Each row comes from the steps of one path. Every step used is in the known rows, and no mark comes twice. Write the path behind each row, first mark first.
Known rows
J > K > E > F: [  5  16   3 -11  37  14  -3 -11  -3   5  15   8  18   1   0   2  -9   8
 -24   7  13 -18 -15  13 -11   4   2 -18  12  14]
E > R > P: [ -6   8  -7  15   8 -17  10  27 -12   3 -14  -2  -9 -14  13 -22   5  -1
   9 -16  10  16 -28  -5  -9 -19  -3   3 -22   4]
R > P > J > K > E: [ -8   7   7   0  34 -13   0  20  -2  15  -7   5   9 -17   1  -1  -2  -7
 -10  -5   3  -6 -19   1 -28   5  -8   1   4   7]
E > K > F > P: [-16   0   1   2   7  -8  -8   9   1  -8  12  -2   9  14  15  -4  15 -21
  -3  -8  -1  -5  18  15  14  14 -30  19  12  21]
E > R > P > K > J: [-15  24  -2  18  -1 -28   9   7   5  15 -10  -8  22   7   1 -25  22  -5
  24 -14  18   7  -2   0   0 -20 -12  13 -31 -12]
P > F > E: [-44 -15  13 -26  -9  -1  -9   9   3  10   2  -8   6  17 -21  -1   6  16
 -11   9   3  18  -5  16 -16   3 -10  12   1   8]
R > P > K > E: [-10  30  -2  16  34 -28 -14  16   8   6   3  14   8 -11 -20 -12   5   4
 -16 -13  13  -2 -25 -10 -24   1   4   1 -12  -6]
K > E: [ -4   5  -5   1  25 -12  -4   7   3   6  -3   6  -1  -6 -14   0  -2  -4
 -15  -5   1  -6 -18  -3 -19  10   7  -4   0  -4]
R > P > K > E > J: [ -4  34   1   3  18  -7 -30  11  21   3  21  11   6   3 -11  11 -12   7
 -18  -7  10 -16  -8 -22 -13   6   5   1  -3   1]
K > E > F: [  4  20  -1  -4  34   5  -3 -12   2   4  13  10  10   2 -12  -2 -11   8
 -28   3  13 -15 -16  10 -11   3  13 -16   7  10]
K > F > E > R: [-29 -28 -12 -12  -9   2  13  14 -13  10   0   6   1  11  11 -11  13  11
   5 -14   5  23 -21  25  -4  -3  -2  15  -9  12]
K > E > F > P > R: [  9   7  16 -15  30   4  -5 -13  -9 -20   6   2  -8   3  13   3 -19 -13
 -13   7  10 -17  14   6   1  -1  -1  -5   1   4]
E > R: [ -6 -14 -18   3  -6  -4  18   4  -8   6  -7   9  -3  -1  11  -9   9   0
  10 -18   5  13 -13  13   4 -11   4   9 -10  -3]
P > F: [-27   0   4   4  -9  -2  -3   6  12  11   3 -13  -1  12 -11  11  13   3
   3   0   4  12  -3   9   4   4 -21   8   4   7]
R > P > F > E > K > J: [-29  12  11  -3 -15 -11   0  10   8   8 -12 -37  19  19  -8 -20  38  -4
   4  -1   2   5  11  -4 -14  -2 -17   5 -24  -8]
E > J > K > F > P: [-15  -8   6  -8  14   2 -10   6  -2  -2  17   4  13  13  32  12  -4 -20
   5   1   4 -11  15  21  19  10 -41  21  20  31]
R > P: [ -1  18   5  13  12 -14  -4  25  -6  -2  -8  -8  -8 -13   5 -16  -1  -1
   1  -3   8   8 -17 -13 -13  -9  -8  -3 -16   5]
K > J: [ -7   2   2   1  -6  -9  13  -5   2  11 -12 -18  13  13   3  -8  15 -10
  20   2   4  -3   9   3   3  -6 -11   6 -16  -9]
J > K > F > P > E > R: [-14 -25 -18 -10  -1  13  13   9 -15  11  -6  13   3 -13  30 -13   4 -15
  18 -15  -1   5 -21  27   7  -7 -13  28   5   9]
F > E > P > K > J: [-20  13   5   8   1 -25   1  -1   4  13  -4 -10  36   7 -11 -16  24  -9
  19   5  18   9  10  10  -5  -4  -8  13 -20 -14]
F > P > E > K > J: [ -9   8   2  -4 -12  -1   2  -2   6   5 -14 -25  20   5   3 -21  29 -23
  11  -3  -5 -12  17   0  -4   1 -13  13 -12 -13]
F > P > R: [  5  -3  14 -12  14   2  -4  -7  -9 -21   0  -4 -12   2  20   3 -14 -17
   1   5   3 -12  23   2   5  -2  -9   2  -2  -2]
E > F > P > K > J: [-15  22   4   6   7 -25   1 -13  10  11   2   2  33  19  -3 -15  13 -10
  13  -7  20  -9  17  12   7 -13 -15  18 -13  -7]
P > J > K > F > E: [-37 -22  17 -24  -1   9  -4  15 -10  13  10  -3  15  11   8  -1   7  14
  -5   9   0  15  -5  22 -12  10 -18  12   6  26]
J > E > K > F > P: [-24   0  -1   9  10 -12 -10  12  -2 -10  13  -1   8  15  15  -2  14 -22
 -11  -6   0  -3  17  13  17  16 -24  19  13  17]
K > J > E: [-27  -3  -5  19   3 -20   0  11  -8   3  -7  -8   5  11  -1  -5   9 -11
  -8   6   0   6   6  -1  12   0   5   1  -8 -16]
K > J > E > R > P: [-18   6  -9  25   9 -26   8  33 -16   3 -16  -5  -6 -10  11 -25   9  -7
   4 -12  11  21 -24  -6  -4 -18  -1   3 -26  -5]
J > E > R > P > K > F: [-30  15  -7  34   7 -10  -6  26  -3   4  19   5   7   5  14  -9  22   7
   3 -15  13  22 -19   6  13   7 -16  11 -11  18]
J > K > F: [-14 -10   5   3   5  25   0  13  -9   6  17 -12  12   7  36  12  15   0
  13   4  -1   5  -6  19  13  19 -35   1  10  30]
J > E > K > F > P > R: [ -9  -2  12   2  13   7 -11   5 -11 -26  10 -12 -12   9  26   3   1 -19
  -8   5  -1  -5  24   1  13  13 -13   1   0   5]

Write each row's path
[-22  -4   2   0   8  -6   4  34 -19   7  -7  -5   0  -8  21 -22   8   5
   7  -8  10  23 -32   8 -15 -12 -15   6 -18  17] -> J > K > F > E > R > P
[ 10   1  11   3  25   4  -4   5 -14 -20  -2 -16  -4 -19   6   6  -4 -19
   2  19   6   2   3  -1 -13  17   5 -13  -8  -8] -> K > E > P > R
[-16  29   0  19  24 -12  -5  -3  -3   1  12   5  17  11  -5 -13   1   6
 -23   6  19  -3  -4   3   7  -8  11 -12  -8   0] -> R > P > K > J > E > F
[ -5 -18 -22  -7 -11  11  15   5 -11   9 -12  11  -5 -17  12 -17   3  -4
  14 -16  -2   7 -25  13  -2 -12   8  18  -5  -6] -> P > E > R
[-32   4   1   9   7 -12   4  28   2  15  -6 -13  -2  -3   2  -2  15   0
   6  -8  13  20 -27   8 -10  -4 -29   6  -9  12] -> J > K > E > R > P > F
[-10   7   8   1  13 -27   7  -5   5  12   1  24   9   1  -6  -6 -12 -17
 -10 -11   9  -6  14  21  -3 -10  -2  22  14  17] -> E > F > P > J
[-24  14  11 -13  -3   8 -30  16  12   3  27   1   7  18   0   9  -9  17
 -12   2   7   1  -1  -8  -7   8  -6   9  -3  18] -> R > P > K > F > E > J
[-18  -3  -6  29  14 -20   0  17 -13  -3  -7 -14  19 -14  -5  -2  16 -29
   5  22   9  17   5   9   3  15   4   1  -4 -12] -> K > J > E > P
[ -4  -1   2  -9  30   3  -4   9  -4   9  -1   1  11 -10   4   7   1  -3
 -10   2   1 -11 -16   3 -18  11  -7  -6   8   1] -> J > K > E
[-23 -26 -10 -17  -9  -5  11   7 -11   9 -10   9   1   5   2 -15   7  10
   0 -12   5  20 -16  18  -9 -12   9  13 -10  -1] -> F > E > R
[ -7  -3  15 -13  18  -1   4  -1  -4  13   1  11  24  -4  22   4  -6 -14
  -1   2   4  -9  13  22  -1  -5 -22  13  20  21] -> E > F > P > J > K
[-21  22   2  26  -1 -18 -13  24   5  -9   1 -10   3  -4  -9 -16  30  -7
 -29  -8  -9   8  12 -19  -8   9  12  -2  -7  -9] -> R > P > J > E > K
[ -9   4   4  19  16 -30   9  15   1  15  -8   8  12 -24 -19  -1   4 -23
   1   0   6  12  -3  10 -22   9   8  12   5   4] -> K > E > P > J
[-34 -21 -19  22   2 -24  16  20 -13  10  -5  20  -4   2  13  -8   9 -12
  -3 -21   4  23 -10  21  13  -6   5  23  -1   3] -> K > F > P > J > E > R
[ -6 -10  -4 -16   4   9  -8   0  -4   3  -6  11   1 -19   6 -14 -13 -22
   4   2  -8 -15  -5  11  -3  -2  -5  26  14   1] -> F > P > E
[ -1   6  -1  -3   5  12  -7  18  -9   4 -11  -3  -8 -31   4 -23  -9  -8
   6   1  -4  -3 -28  -8 -17  -7   2  10  -5  -1] -> R > P > E
[ -6 -10  17  -7  11  14  -6   5 -19 -19   4 -20  -1  -8  12   3   1  -9
   6  24   5  13   9   8  -9  17  -2  -9  -8   3] -> K > F > E > P > R
[ -1  20   1   3  -7  15 -15  17   3  -8  -3 -19   2 -20  -2 -26  24  -8
 -10  -5 -13  -6  -4 -20 -18   8   3   0  -7  -6] -> R > P > E > K
[ -3   6   4 -10  23 -10  -3 -13  -1  -6  10  16  13  10   4  -4 -15 -16
 -14   1  12 -16  13  21  11  -7 -10  11  16  17] -> E > F > P
[-27  -2  -2  24   5 -26  -2  19  -5   5  -2  14  -5  -2 -10  -2   0  -6
 -23  -1  -4  13   3  -1   2   1  17   8   6  -7] -> P > J > E
[-38 -16  18 -19   5   4  -7  25 -13  12   7  -6  12   8  10  -8   6  12
  -5   6   2  18 -13  19 -17   7 -20  12   2  27] -> R > P > J > K > F > E
[-16  -7   2   1  12 -10  -2   6  -3  -4  10   7   5  12  17   0  -1 -20
   4  -5   5  -4  10  21  16   7 -31  22  14  24] -> K > F > P
[-35 -19   9 -20  -3   8  -8  12  -8   5  10  -4   6  15  -1  -6   6  17
  -7   7  -1  16  -9  17 -10  11  -9   8   0  20] -> K > F > E
[-25   4  -3  23  -5  11 -10  21  -2  -8  20 -17   2  13  14  -1  34  -1
 -13  -4  -8  11   2   0  13  28 -13  -3   0  14] -> J > E > K > F
[  9  12  -1 -13  13  28  -4 -17  -3   3  11  10   8  -7   0 -10 -15   4
 -13   8   5 -15 -14  13  -4  -4  12  -6  11  10] -> P > E > F
[-10 -10  14 -10  12  -5   6   6  -3  13  -3   8  20  -7  23   5  -2 -17
   5   0   0  -5  14  18  -1  -4 -25  19  18  17] -> F > P > J > K
[-17 -10   8   6   2  16   5  15  -7  14  15  -6  13   4  31  10  13  -2
  12  -2   0   8  -3  20   8  16 -32  10  10  33] -> P > J > K > F
[-21  16   4  12  10 -21 -16   6   4   0  11  14  33  -8 -20 -11  15   2
   1   5  17  15   3   9 -11   6   4  13  -5  -6] -> F > E > P > K
[-19   5   9 -15 -12   4 -16   8   6  -9   2 -16  12   9 -12 -16  30   8
 -23   1 -10   3  13  -8 -19  13   4  -2  -6  -4] -> F > E > K
[-13   3   9 -27  -7  12 -25   3  12   0  18   2   3  17  -7  13 -16  13
 -16  10  -1  -7   7  -9  -9   4   7   5   3   7] -> F > E > J
[ -9  -3  10   1  10  -4  12  20  -9  17 -10   2  13 -15  27  -5   5  -8
  10  -7   5   7  -8  10 -11 -11 -18  10   1  16] -> E > R > P > J > K
[-12  -5   7  -3   2  31 -10  13  -1   5  27 -12  11  12  37  21   8   1
   9   6   0  -2  -1  10  16  22 -33   2  11  32] -> E > J > K > F
[ 12  -2  13   3  12  11  -1   0 -14 -21   0 -17  -4 -16  13   5  -4 -19
   9  21   5   6  13   0  -4  11   3 -13  -8  -7] -> E > P > R
